Each row was made from one walk, in order. Every step used is in the known rows, and no mark comes twice. Write each row's walk.
Known rows
b-v-s: [ 12   8   7  -3  -1  -1   5 -16   5  -1  -8   3  10  -7 -10  10  -1   4
   2  -3   7   9   6   8 -13  -6 -17  -4  -8  10   8 -10   5  -6   9  14
   1  -3  -1   9 -13 -13   0  12  -2  -9  -3  -7 -10   3  12  -3   7  12
  -1   3  -5   7  16  13 -12  15   4   5  -7]
c-q-h-v: [ -2 -12   2 -15   0  -2  -3  -8   5   3   1   0  -2   1  12   6   2  -1
  -6   7  -3  -3  -1  -5   5  -2   5   0   5 -15  16  -1  -3   0  -2  -7
   1   1  22  -6  -4   2  -7  -9   6  -2 -11   6  -6  -2  -6   8   2  -5
  15  -7   5 -13  -1  -3  -4   0   5  -8  -9]
t-s-v-b: [ 10 -10  -6   3   3  -1   9   0  -3 -11  11  -2   9   2  -1  -4  -2  -9
   3 -18   2   5  -4  13  -4   8 -10  -7  -1   1  -4   6   6  -8   0   2
   0   5 -26   5  -5  -2   1   5   3  -4  -9  -9   2   7   8   4  -1  10
 -19  10   6   2  -4   2   1   6   1  19  -8]
c-q-h-v-s-t: [  0  -2  -1  -8   6  -3   7  -9  14   7  -4   6 -12   8  11   4 -10   6
  -6  20  -6 -11   1 -10  -1 -22   6  10   3 -22  29 -16   1   8   1  -9
   7   1  30 -12  -3  10  -8  -7   0   4  -7   6 -14   1  -2   5   3 -10
  14 -12  -6 -19   8  -4   5  -7   7  -4 -13]
q-h-v-b: [  9 -15   3 -15   4  -1   5 -10   2   0   4   8  -7  -9  11   9  -2  -8
  -2 -14  -3  -7   9   0  -5  -4  -8  -1  13 -17   3   7   2   1  -1   0
   9   6  12 -10   3  -7  -5 -13   6   2 -12   1   2  10  -6   1   2   1
  11  -9  -6  -2   2 -10   8   4   2  -1  -9]
v-h-q: [ -8  11   5  -6  -2  12  -3  17 -10   6  -4  -9   9   1 -10   4   7  -2
   4  -4  -1   0  -9  -3   7  16  -3   1  -8   4  -5   9  -2   8   3   0
  -5  -6   0  -4  22  -1   1   1  -6   1   7  11  -4  -2   3  -2  -1  -1
  -6  -2  -5  15  -9  -5   3  -1  -3   0   3]
h-q: [ -5  10  -1 -10  -5   0  -6   8  -7  -1  -3  -3   6   0  -9   0   7   0
   8  -1  -3   5 -13   1   7  10  -1   1  -2   4   6   4  -1  -2   5   4
  -2  -3  -6   5  11  -5   2  -1  -4   0   3   8  -6  -1   7  -3  -2  -4
   0  -4   8   2  -3   1  -6   9  -2   5   6]
c-q: [  0  -8  -3  -7  -1 -10 -11  -8  -3  -7   0  -4   9   7   0  -1   2   4
   2   8  -1   7  -6   2   5   3   6  -7  -1   0   9  -3  -2 -11   1   9
  -1 -10  -5   6 -16  -3  -4   6   1  -9 -11   5  -6  -2   2   7   8  -1
  -2   1  10  -6   0  10 -19   9  11  -5  -2]
v-h-q-c-t-s: [ -9  11   4   6  -8  17   4  30   3   5   5  -7   2 -17  -7  -2   8   4
  -3  -6   2  -8 -12  -6  -5  36   8   0 -10  25 -18  19  -8  10  -2 -27
 -20  16  -6  -5  29   7   1   5   5   2  29  -2  -3  -7   6   2 -12  -2
 -21   5  -3  19  -4 -12  14 -13 -10   9  11]
t-c-q-h-v: [-11 -11   7  -7  -2  -2  -5 -13   5   4   3   3  -4   7  13   7  -7  -2
  -9  11  -6  -5   5  -8  13 -14  15   0   9 -14  10  -6  -8   4  -1   0
   2  -5  31  -6  -8   8  -4  -9   3   2 -13   4   2  -6 -16  -3   7  -6
  23 -10   0 -13  -6  -2   5  -8   1 -18   1]
v-b: [  8 -10  -4  -7   1  -7   0 -10  -6  -5   0   2   4  -6  -3   2   0  -5
   8 -13   0   5   1  11  -5   0 -12  -6   5  -7   0   8   4 -10   4   8
   7  -2 -16   4  -8 -10  -3   2  -1  -4 -11  -3   2   7   5   1   8   8
  -4   0   0   1   2   4  -9  13   4   2  -1]
v-s: [  9   5   1   0   0  -3  -5  -7   4  -1  -6   7   3   3  -9   0   4   1
   6   8   7   5   1   1  -1 -13 -13   3  -5   1  12 -14   4  -2   5  10
   7 -10   0   7 -16  -9   1   8  -5  -4   0   0  -7   1   9   2   5   6
   4  -3  -1  -5   9   7 -11   7   7   6  -5]
s-t-c-q: [-14  -1  -4   6   3  -9  -4  -9  -9  -1  -6  -4  -5  15   6  -5  -9   8
   3  15  -8   0   0   1  12 -13  16   1   1 -10   4  -2  -1   1  -2   4
   3  -7   1   2 -10  12   1  -3  -1  -2 -10   5   1  -6 -10   2  12  -6
   6  -2   1  -8  -5   9  -6  -7   4 -14   5]
c-t-s-v: [ -1   0   1  14   1   7  -1  18   6  -6  15  -1   1   5   0  -8  10 -10
  -3  -5   9   6  -7   9  -2  22  -2   2  -3  17 -14   2  -2   4   0 -14
  -9   4 -18  12  -3  -4  13   4   6  -2  12 -11   5  -5   2   3 -14   7
 -18   9  12   4  -6  -3   2   0 -13  10  -1]
c-t-s: [ -3   1   9   8  -1   8 -10  13   7  -3   9   3  -1  -9   3   4   6  -6
  -5  -1  10   8  -3   4  -6  13   1  -1  -2  17 -11   6  -3   9  -6 -12
  -7   0  -9  10   1  -6  10   4   4   2  14  -7   3  -9  -5  -2  -9   6
  -8  -1   5  11  -6   0   3   0 -15   3   6]
s-t: [ -3   0  -8   1   5  -3  -4   4 -10  -4  -4  -2  -7   3   1   0  -1   4
   6   5  -1   5  -2   5  -6  -4   0   4  -2  -6   5   3   4   4   1   2
   6  -4  -7  -3   2  -3   5  -6  -1   3   0   5   3   3   0   5   1  -4
  -5  -4   2  -5   1   0  -6   4   1   0   1]
h-v: [  3  -5   2 -10   3   0 -10  -6  -4   2  -1   4  -3  -2   4   6   6  -4
  -2   0   3   5   1   6   1  -4  -5   1   6  -5  -2   2   1   5   1   3
   9  -9   8  -6 -11  -6   2  -5  -8   3  -5   6   5  -2  -5   5   0  -2
   8 -10  -7  -1   0  -1  -1   3   0  -5  -5]
c-t: [  0   2   3   3  -3   3 -13   6  -1  -3   2   4   0  -4  -3   0  12  -4
   3  -3   8   8  -4   5  -3  11  -3  -3   2  12 -13   5  -2   3   3  -3
   0  -2 -10   9  -5 -10   7   1  -1   0  10  -1   5  -3  -1   1  -6   1
  -1  -2   6   5   0   2  -6   7  -7  -7   6]
t-c: [ -5   1   4   4  -1  -3  -8  -6  -8  -4   0   0   0   7   0  -2   1  -1
   1   4   3   7   5   4   7 -12   0   1   4   2  -6  -3  -1   0   2  12
   6 -10   0   5 -11  -2   7  -1  -5   1  -3   2   7  -5  -7  -5   6   3
  10  -3  -1   1  -4   4  -7   2   0 -10   9]
v-b-t: [ 19  -3  -8 -15   4 -12  -1 -10  -5  -3  -7  -4   5  -8   0   1  -7  -5
   2 -15   2   5   3  -2  -1 -13 -13 -10   4  -7  -1   3  10 -18   1  19
   7  -8 -18   5   1 -10 -10   0   0   2 -15  -1   8  13   3 -14   8   6
   5   4   4  11  -2   9  -5  11   4   4  -1]
s-v-h-q: [ -7  10  -4   1   0   8   5  23  -8  -2   1 -15  12  10 -17  -5   8  -7
   6  -5  -4  -2 -14   7  14  24  -5   0 -11   8 -11   5   0   3   6   2
  -7  -2 -12  -3  16   1   4   4  -7  -2   6   7  -1   2  10   3 -10  -2
 -17   6   3   9  -9  -4   3  -1   1  12  -2]
v-b-t-c: [  9  -2  -5  -6   0 -13  -3 -14  -7   2  -8  -1   3  -3   1  -1 -10  -5
  -2 -13   1   3  11   1   6 -22  -7  -6   8 -10  -7   0   7 -12  -5  24
   6 -11 -13   7  -1  -5  -6   1  -3   2 -18  -5  14   9  -5 -23   8   8
  15   2  -3  11  -4   9   1   4   0  -3   7]
q-c-t-s: [  2  -1   1   7  -4   7  -6  10   5  -2   6   0  -1 -14   1  -2  10   2
  -2  -5   8   4  -4   0 -14  19   2  -4  -2  22 -11   9  -6  -1  -1 -18
 -10  13 -13   5   2  -1   2   6   8  -1  20  -8   2  -5   4   8  -9   1
 -16   6   4   5   3  -4   2   2  -7   6   8]
h-q-c: [ -2   6  -9  -4  -7  -2  -4  10 -10  -3  -4  -6   7  -4 -14  -6  12   8
   8  -3  -7   1 -10  -4  -3  19   4  -1  -5  11   0   8  -3 -11   6  -1
  -4  12  -8  -3  11   1  -4   2  -1  -4  11   6  -4   3  11   6   0  -8
  -7   2   6  -4   3  -1  -6   7   8  11   7]

Which walk is each row?
[  8 -11   2 -13   3  -5   6 -16   1   7  -5   2 -10  -6  14   5 -12  -8
 -10 -11  -2  -7  17 -13   5 -27  -6   1  19 -20   0  -1   6  -1  -7  12
  13  -4  21  -8   9  -2  -9 -16  -1  11 -19  -3  13   9 -15 -22   2   2
  29  -5  -7   5  -5  -6  14  -7  -4 -10   1] -> q-h-v-b-t-c
[ -8  13   1   7  -9  14  -2  22  -4   4  -1  -7   4 -10 -15  -3  15   3
   4  -5  -4  -5  -8  -3  -1  36   4  -2 -10  20 -20  14  -7   1   4 -14
 -13  12  -4  -6  24   3  -1   7  -2  -1  26   5   0  -3   8   5 -10  -6
 -15   4  -2  16  -2  -9   5  -5  -3   2  10] -> v-h-q-c-t
[  1  -4   2   6   4  12   9  18  -2  -8   9 -13   8   7   1   0   2  -9
  -5  -7   7   1  -3   8   0  17  -6  -1  -9   8 -11   6  -1   7   0  -5
  -8  -4 -16  -2   4   2   7   5   1  -1   6  -5   1  -5   4   4  -7   9
 -22  10   1  12 -10  -3   7  -7  -5  10  -8] -> t-s-v-h
[-11   2  -2   7   2  -1  -2   0 -11  -1  -4   2  -7  10   4  -1  -7   5
   4   9   0   2   5   0   3 -16   8   5   3  -7  -4   1   1   9  -3  10
   9  -7   0  -1  -4   2   7  -8  -7   7   0   6   7  -1  -8  -2   5  -2
   6  -3  -5  -4  -4   2   1  -5  -2  -9  10] -> s-t-c
[  0  -2   0  17  -3  13   6  25   4  -4  12 -10   5  -2  -6  -8  10  -2
  -6 -11   7  -4  -5   8  -9  34   0  -5 -11  23 -25  11  -6   0   1 -21
 -16  14 -20  -1   7   7   7  10   6  -3  25  -7   6  -6   8  11 -14   6
 -31  16   1  11  -5  -9  12 -10  -3   9  -1] -> q-c-t-s-v-h
[  6  -4   5  -9   2  -5   2 -15  14   7   0   8  -7   5   7   5  -4   4
  -6  13   0  -7   4 -10   5 -16  -3   5   4 -12  27 -17  -2   0   0  -5
   3  -2  29  -3 -14   3  -9  -1   2  -3  -9   5 -12  -1  -2   5   2  -6
  17  -8  -2 -19   9   0  -5   1  11  -3 -14] -> c-q-h-v-s
[  7  -8  -3  12  -1   5   5   8   2  -7  14   3   1  -4  -3  -6   4 -11
   0 -19   3   1  -5  18  -7  19  -2  -5   1   8 -20  12   3  -4  -1 -11
  -5  11 -27  11  -1  -3   6   9   7  -5   3 -14   5   3   3   3  -9  10
 -23  14   6  10  -4  -3   7   0  -8  14  -3] -> c-t-s-v-b
[ 12  -9  -8  13   0  -1   7  10   3 -10  14  -1   1 -11  -6 -11   4  -4
   2 -21   1  -3  -3  13 -17  29  -3  -9  -2  16 -21  13   0 -12  -1 -14
  -8  24 -31   6   1   2   0  10   9  -7   9 -13   8   5  12  10  -9   7
 -30  16   8   1   1  -5   7   0   0  18  -1] -> q-c-t-s-v-b
[ -5   6   2   5   5   1   1 -11   2  10  -8  13 -18   8   5   2  -8   6
   0  15   0  -6  12   0   1 -32   2  13   5 -14   7 -15   5  15  -4   6
  16 -10  22  -8 -12   7   5  -4 -16  12   0   7   6  -6 -10  -2   6  -4
  15  -9 -22  -8   6  -1   8 -12  -1  -8  -3] -> h-v-s-t-c
[  3  -7   5 -13   3   4  -2  -1   3   1   2   5  -7  -1  10  10   4  -5
  -5   0   2  -2   4  -8  -1  -5  -3   6   9 -12   5   1   0   7  -1  -4
   5   1  22  -9   2  -5   0 -15   2   5  -4   3   1   3  -6   2  -3  -3
  13 -10   0  -7   0  -9   3   3  -2  -3  -5] -> q-h-v
[  9   5  -4  -4   9   6   7  19   2  -4   1 -17   8   7   3  -2  -5 -10
 -11 -11  10   3  -1  -3   3   2  -9  -3 -10   6 -13   0   5   2  -3   4
  -9 -13 -20   0  14  -1   3   5  -1   5   0  -7   3  -1   2 -11  -8  11
 -12  12   1  17 -13   0   8  -5  -4  13  -5] -> b-t-s-v-h
[-17  -8   2  -2   4  -1   2  -9  -1   5   1   4 -14  10  19   3 -13   4
  -7  17 -11 -10   7  -6   9 -19  20   5   9 -22  12  -3  -2  13  -6  -2
   5   5  30 -14   1  12  -1 -18   5   6 -10   7   0  -4 -17   1   5 -12
  19  -8  -4 -16  -4  -9   9 -15  -1 -17   0] -> s-t-c-q-h-v
[ -2  10  -7  15  -7   9   3  29   1  -5  12  -7   4   1 -12 -13  13  -3
   3  -9  -2  -2 -15   0  -2  37  10  -1 -10  26 -11   8  -6  -4   2 -23
 -16  24 -19   3  18   5   4   9   8  -3  24  -5  -1   0  11  10 -17  -5
 -25  13  11   2  -3  -8   8   0  -4  21   7] -> h-q-c-t-s-v
[-11  -5   6   1  -3  -7   0 -10  -2  -1   2  -2   4  10  10   0  -6   0
  -2  11  -4  -2   2  -9  14  -8  12  -3   5  -9   9  -7  -6  -2  -3   2
  -4   1  17   3  -6   4  -2  -7  12  -6 -11  -1  -1  -6  -9  -3   6  -5
  16  -3  10 -11  -7   3  -8  -2   4 -13   5] -> t-c-q-h
[  8  12   0   2   2   2  12 -10   3   3 -12   3  -1  -8  -5  11  -6   9
   4   4   3   1   3   4 -18 -11 -12   1  -7   6   9  -9   8  -4   3  10
   3  -2   0  -1   0  -5   0   6  -2  -3  -2  -6 -11   6  10  -1   6   6
  -4   2 -11   2  18   9  -5  10   3   2  -2] -> b-v-s-t
[ 15 -11  -1 -22   7   1   8  -4  10   4   3   1  -6 -16  18  11 -12 -11
 -16 -16   5  -5   8 -12  -5 -18  -8   0  14 -18   5   5   3  -1  -9  -1
   4   2   8  -8  21  -2 -10 -16   6  10 -13  -8   4   7 -10 -18  -4   4
  13  -3  -2   8  -4  -7  18  -2  -8   7  -6] -> q-h-v-b-t-s
[ -9   5   4   7   3  -4   9  -9   6   6  -3   4  -8  15   6  -1 -14   7
   1  25  -9  -9   4 -14   8 -26  14   8  -1 -15  26 -19  -2   5  -3  -2
   1   3  21   0  -1  11  -2  -8   5  -2  -6   1 -11  -1  -5  -2   6  -8
  17  -6  -1 -20   4   3   0  -5   5  -6  -2] -> v-s-t-c-q-h
[  9 -15  -1 -12   2  -5  -3 -13  -5  -1   2   6  -3  -9   2   6   1  -3
  -1 -13   1   2   5  12  -3  -6 -11  -5  10 -12  -3   7   5  -3   0   5
  14  -7  -2  -4 -11 -10  -5  -1  -5   4 -15   1   7   5  -2   2   6   3
   3  -7 -11   3   2  -2  -1   4   3  -5  -8] -> h-v-b
[ -5   9  -3  -4  -6   8   1  18 -10   1  -6 -12   7  -5 -15  -1  10   8
   5  -5  -4  -4  -9  -4   0  23   1  -3 -10  13  -8  13  -6  -2   9  -5
 -10   8  -6  -8  19   3  -6   4  -4  -2  15   9  -2  -1  10   6  -3  -3
 -12   2  -2   9  -2  -7   3  -4   7   6   5] -> v-h-q-c
[  0  -8   2 -11  -1  -7  -3  -6   1  -4   3  -2   6   5   9   6   0  -1
   2   5  -7   1  -6  -8   3   0   6  -2  -1  -4  15  -2  -6  -7   1  -3
  -5   3   8   3  -5  -2  -7  -6  10  -8 -10   0 -10   1   2   7   2  -6
   8  -2  16 -13  -3   1 -14   8   8  -3  -2] -> c-q-h
[ -8  -2   1   0  -3 -10 -10 -12  -5   0  -1  -2   9  11   3  -3  -4   3
   3   8  -1   6   1   3  15  -6  11  -6   1  -2   4  -3  -4  -7  -1  14
   0 -10   4  10 -17   4   2   5  -1  -6 -13   3  -1  -8  -7   0   9   1
   9   2   4  -7  -6  11 -14   0   5 -16   4] -> t-c-q
[  5  -3  -2   9  -5   1 -11   5  -1  -8   2   0  -3 -10  -6  -4  14   3
   5  -5   4   4   1   1 -11  18  -1  -4  -3  18 -11   8  -3  -8   5  -8
  -4  10 -13   5  -4  -2   2   4   3  -5  17   0   7  -2   6  12  -3  -4
 -10   3   8  -2   6  -1  -9   5   4  -1   9] -> q-c-t
[ -6  10   0  13   2  -2   3  -7  -1   4  -5   8  -8  11  -2  -5  -8   8
   4  19   1   1   8   2  -2 -29  -2  10   0  -5   9 -16   4  10  -1  13
   9 -10   6   1 -11   7   5   1  -8   7   1   1   0  -4   0  -5   5  -3
   7  -5  -8  -7   7   4   0  -6   1  -5   4] -> v-s-t-c
[ -2  -3   9  -4  -1  -4   3 -19  13   8  -3   9  -7   8  10   2  -7   2
  -7  16  -3 -10  10 -11  15 -27   8   6   8 -16  18 -23  -4   7  -1   2
   4  -6  36  -6 -17   9  -6  -2   0  -1 -10   2  -5  -6 -10  -3   6  -4
  27  -7  -5 -15   5   1   2  -7   5 -13  -7] -> t-c-q-h-v-s
[  9  -8  -3 -13   4  -9  -4 -20  -3   7  -7   4  -4  -6   8   4 -11  -4
  -7 -16   2   0  17  -3   6 -25  -8  -2  16 -19 -10  -2   9  -7  -8  18
  15 -14   7  -3  -6  -3  -6  -3  -7  12 -21  -1  17   5 -12 -20   7   4
  18  -3 -13  11  -5   1   8  -4  -1  -9   1] -> h-v-b-t-c
[ -8   6  -2  12   2  -8   0 -15   3   2  -9   5  -5  14   0  -7 -14  12
   3  23  -5  -1   2  -2  10 -28   8   4  -3 -10  16 -17   1   2  -1  10
   4  -9  11   1 -17  10  -1   4  -6  -3  -6   4  -9  -5  -1   0  11  -4
   9  -2  -8 -12   6  12  -4  -5   7  -9   0] -> v-s-t-c-q
[  3   8   0   1   5  -2   2  -2   4   1  -7   6  -8   6  -4   0  -4   7
   6  14   1   3   0   0  -8 -17  -9  10  -5  -5  15 -12   7   4   1   6
   8  -8  -2   1  -8  -1   4   1  -8   4   2   4  -7   4   7   2   2  -1
   0  -4  -4  -8   9   4  -4   2   5   7  -5] -> v-s-t
[  0  13   4  11   1   0  11 -14   1   4 -10   4  -3  -2  -6   7 -13   9
   3   9  -3   0  12   0  -9 -23  -8   2  -5   4   3 -13   7   2   2  15
   6  -2   7   0  -5   2   5   6  -4   0  -2  -6  -3   2   0  -6  11   8
   5   2 -18   1  13   9   0   2  -3  -6   5] -> b-v-s-t-c
[ -3  11  -3   7 -11   3 -10  14  -3   0   0  -1   1 -10 -16  -7  15   6
   8  -4  -6  -2 -11  -4  -4  28   6   0  -4  20 -10   9  -4  -7   4 -12
  -9  16 -10   3  14  -1   1   5   2  -4  22   2  -2   2   8   6 -10  -7
  -9   0   8  -1   3  -3   0   6   0   5  10] -> h-q-c-t
[ -4  13  -1   8  -8   9  -3  21   4   1   5  -3   4 -12  -8  -5   9   5
  -1  -4  -2  -1 -13  -4  -7  28  11  -1  -6  23 -11  10  -7   1  -2 -23
 -16  19 -11   3  21   1   1   3   6   0  25  -3  -2  -5   5   2 -12  -4
 -14   4   9   8   0  -6   7  -1  -8  11  12] -> h-q-c-t-s
